Every row comes from one small tree of marks. Brackets hold a mark, then the marks that hang from it, in the order of their numbers. Every link used is in the known rows. Which tree was each row made from?
Known rows
{Z_588 {Z_704 {Z_108 {Z_811 Z_421}}}}: [ 2.12  0.16  0.99  6.13  0.92 -2.63 -5.12  2.86  1.19 -3.85 -0.48  0.13
 -0.57  0.15  1.88  3.23  0.92  1.39  3.66  1.27]
{Z_588 {Z_704 {Z_108 {Z_811 Z_153}}}}: [ 1.36  0.31  1.50  7.73  1.19 -2.58 -4.67  2.32  1.14 -3.19 -0.53  0.09
 -0.60 -0.59  4.06  3.01  1.19  3.15  4.10  1.15]
{Z_153 {Z_811 Z_90 Z_108 {Z_421 Z_704}}}: [ 0.52 -0.38  0.42 -2.71 -1.70 -0.15  0.31  2.37  2.17  0.26 -1.10 -0.23
 -0.89  1.60 -0.11  1.43 -0.93 -1.50 -0.66  1.55]
{Z_114 {Z_153 {Z_811 Z_90 {Z_108 Z_704} Z_421}}}: [-0.50  0.30  1.13  1.68 -0.43 -0.30  1.84  2.86  5.98  0.95 -2.42 -1.11
 -1.72  2.04 -1.03  0.27 -0.63  3.94  1.63  1.01]
{Z_588 {Z_704 {Z_108 {Z_811 Z_153 Z_421}}}}: [ 1.66 -0.04  1.22  6.75  0.93 -2.21 -4.42  2.52  1.08 -3.26 -0.49 -0.13
 -0.66 -0.17  3.25  3.02  0.77  1.32  3.73  1.33]
{Z_704 {Z_108 {Z_811 Z_153 Z_421}} Z_588}: [ 1.65  0.57  0.58  5.14  3.03 -0.91 -3.10  1.07 -0.70 -1.98  0.75 -0.84
 -0.39 -1.12  2.62  0.80  0.11 -0.36  0.48  0.86]
{Z_153 {Z_811 {Z_421 {Z_704 Z_108 Z_588}}}}: [ 0.01 -0.03  1.49 -0.81 -0.65 -0.26 -0.91  1.88  2.26 -0.32 -0.37  0.76
 -0.15  0.46  3.11  1.19 -0.39 -1.85 -1.10  0.80]
{Z_704 Z_108 Z_588}: [ 1.77  0.92  0.36  5.42  2.08 -1.35 -4.54  1.68  1.42 -2.87  0.44 -0.71
 -0.29 -0.62  1.87  0.89  1.06  3.61 -2.03  0.65]
{Z_108 {Z_704 Z_588} {Z_811 Z_90 Z_153 Z_421}}: [ 1.48  0.27 -0.45  5.01  3.58 -2.02  1.19  0.92 -1.58 -1.61  0.51 -1.69
 -0.79 -0.91  0.80  0.05 -0.15  1.76  0.73  0.89]
{Z_421 {Z_704 {Z_108 Z_811} Z_588}}: [ 1.29  0.66  0.97  1.62  2.81 -1.40 -4.97  0.61 -0.12 -2.57  1.00 -0.60
 -0.76 -1.51  1.67  0.70  0.60 -3.31 -1.18  0.27]
{Z_90 {Z_811 Z_108 Z_153 {Z_421 Z_704}}}: [-0.31 -0.07  3.24  0.55  0.22 -1.36  0.51  1.01  1.49 -1.61 -0.40 -3.33
 -3.69 -0.11 -0.43 -0.45 -2.06 -3.26  1.56  0.62]
{Z_811 Z_153 Z_421}: [-1.42 -0.20  1.47  1.45 -0.22 -0.81  1.29  2.18  3.56 -0.68 -0.40 -1.72
 -1.47  0.12  2.47  0.91 -1.30 -1.21  2.44  0.61]
{Z_588 {Z_704 Z_108}}: [ 1.74  0.23  1.07  7.03  0.26 -2.48 -5.40  2.96  2.60 -3.85 -0.69 -0.07
 -0.54  0.17  2.77  3.13  1.42  4.10  2.06  1.20]
{Z_811 Z_90 Z_108 Z_153 {Z_421 {Z_704 Z_588}}}: [ 1.20 -1.40 -1.12 -0.73 -0.19  1.11  0.07  1.43  1.28 -0.02 -0.13 -3.79
 -1.90  0.92 -2.23  0.08 -1.41 -5.74 -3.47  1.79]
{Z_153 {Z_811 Z_90 {Z_421 {Z_704 Z_108 Z_588}}}}: [ 0.14  0.06  0.03 -0.86 -1.45  0.15 -0.32  2.26  1.29  0.05 -0.84  0.05
 -0.05  1.19  2.68  2.13 -0.38 -0.85 -2.04  1.75]
{Z_588 Z_704}: [ 0.20  0.51  1.56  6.32 -0.27 -3.71 -4.16  3.19  3.74 -3.64 -1.04 -0.07
 -0.57  0.26  1.40  2.85  1.66  3.80  2.77  0.30]
{Z_704 {Z_108 Z_811}}: [ 1.26  1.34  1.39  3.24  2.44 -2.31 -3.32  1.89  0.30 -2.65  0.05  0.29
 -0.99 -0.93  3.04  2.15 -0.05  3.25  5.00  0.98]
{Z_704 {Z_108 {Z_811 Z_90 Z_153}} Z_588}: [ 1.32  1.07  0.02  6.49  2.70 -1.24 -2.98  1.10 -1.48 -1.69  0.44 -1.00
 -0.25 -1.23  3.55  1.53  0.73  2.91  0.31  1.26]
{Z_421 {Z_704 {Z_108 {Z_811 Z_90 Z_153}} Z_588}}: [ 0.89  0.51  0.49  2.32  2.42 -0.79 -3.96  0.46 -0.70 -1.75  0.79 -1.14
 -0.77 -1.46  2.89  1.06  0.44 -2.91 -1.55  0.76]
{Z_704 {Z_108 Z_811} Z_588}: [ 1.86  1.31  0.72  5.49  3.24 -2.11 -4.49  1.29 -0.61 -2.77  0.62 -0.18
 -0.22 -1.27  1.90  1.10  0.96  2.24  0.86  0.49]

Which tree is each row?
[ 2.71  0.13  0.95  3.28  2.72 -2.53 -1.98  1.54  3.12 -2.85  0.18 -1.17
 -1.63 -0.30 -3.01 -1.39  0.45  4.30 -0.90 -0.18]
{Z_811 {Z_108 {Z_704 Z_588}}}
[ 1.31 -0.41 -0.25  3.99  1.21 -0.72  1.58  1.43  1.85 -0.45 -0.61 -2.74
 -2.04 -0.09  0.85 -0.11 -0.48  6.12  0.01  1.60]
{Z_811 Z_90 {Z_108 Z_704} Z_153}
[-2.33  0.84  2.42  1.63 -0.79 -0.92  1.31  2.98  6.85  0.90 -2.41 -0.33
 -1.36  1.51  1.11  0.81 -0.45  2.83  3.31  0.24]
{Z_114 {Z_153 {Z_811 Z_421}}}
[ 0.43 -0.02  0.41 -1.37 -1.88 -0.63  0.98  2.92  2.58  0.21 -1.49  0.01
 -0.75  1.90 -0.07  1.64 -0.92  1.44  0.64  1.59]
{Z_153 {Z_811 Z_90 Z_108 Z_421}}
[ 0.73 -0.36  0.24 -1.95 -1.43 -0.07 -0.10  2.20  1.89  0.23 -0.94 -0.35
 -0.63  1.50 -0.42  1.11 -0.60 -1.89 -2.09  1.38]
{Z_153 {Z_811 Z_90 Z_108 {Z_421 {Z_704 Z_588}}}}
[ 0.90  0.94  0.16  6.86  4.07 -2.83  0.70  0.60 -1.45 -1.52  0.38 -1.28
 -0.66 -1.79  2.57  0.08  0.73  5.35  1.43  0.52]
{Z_108 {Z_704 Z_588} {Z_811 Z_90 Z_153}}
[ 1.75  0.65  1.05  1.96  3.82 -3.47 -0.08  1.62  0.28 -3.11  0.42 -0.19
 -1.30 -0.76 -0.73  0.19 -0.54  1.54  4.37  0.14]
{Z_108 Z_704 {Z_811 Z_421}}
[ 0.55 -0.04  2.96  2.73  1.10 -1.80  1.59  1.17  1.56 -2.00 -0.41 -3.24
 -3.61 -0.14 -0.57 -0.97 -1.92  1.14  1.89  0.70]
{Z_90 {Z_811 {Z_108 Z_704} Z_153 Z_421}}
[ 1.67  0.00  0.50  6.74  0.52 -2.01 -4.10  2.71  0.58 -3.12 -0.65 -0.47
 -0.55  0.17  3.03  3.44  0.77  1.85  3.32  1.77]
{Z_588 {Z_704 {Z_108 {Z_811 Z_90 Z_153 Z_421}}}}
[ 1.62 -0.41 -0.55  5.16  1.59 -0.63  1.00  1.17  1.44 -0.54 -0.32 -2.94
 -1.69 -0.24  0.27 -0.58  0.00  5.63 -1.99  1.35]
{Z_811 Z_90 {Z_108 {Z_704 Z_588}} Z_153}
[ 0.28 -0.09  1.89 -1.39 -1.11 -1.05  0.38  2.56  3.61 -0.09 -1.06  0.75
 -0.88  1.16  0.35  0.70 -0.89  0.39  1.65  0.63]
{Z_153 {Z_811 Z_108 Z_421}}
[-0.89  0.77  1.59  2.96 -0.07 -0.82  1.43  2.62  5.98  1.04 -2.51 -0.80
 -1.64  1.44  0.29  0.28 -0.05  6.51  2.14  0.74]
{Z_114 {Z_153 {Z_811 Z_90 {Z_108 Z_704}}}}
[-0.07 -0.01  0.14  2.90 -0.26 -0.81  0.95  1.97  2.27  0.04 -1.09 -2.64
 -1.93  0.27  0.90  1.02 -0.56  4.14  1.57  1.53]
{Z_811 Z_90 Z_108 Z_153}
[-1.03  0.95  0.60  1.76  0.94 -2.31  1.06  2.11 -0.23 -0.75 -0.62 -1.21
 -1.15 -0.18  1.68  2.27 -0.92 -0.42  5.82  1.11]
{Z_108 {Z_811 Z_90 Z_153 Z_421}}
[-1.19  0.45  1.32  1.08 -1.09 -0.34  1.49  3.14  6.19  1.21 -2.66 -1.04
 -1.66  2.23 -0.94  0.79 -0.68  2.96  2.38  0.98]
{Z_114 {Z_153 {Z_811 Z_90 Z_108 Z_421}}}
[ 0.72 -0.04  2.71  3.54  1.35 -1.76  1.21  0.94  1.21 -2.07 -0.19 -3.39
 -3.35 -0.22 -0.90 -1.32 -1.57  0.88  0.45  0.52]
{Z_90 {Z_811 {Z_108 {Z_704 Z_588}} Z_153 Z_421}}
[-2.62  1.34  1.81  3.03 -1.00 -1.17  1.42  3.02  6.08  1.20 -2.79 -0.45
 -1.22  1.42  2.02  1.53  0.16  6.15  3.19  0.66]
{Z_114 {Z_153 {Z_811 Z_90}}}
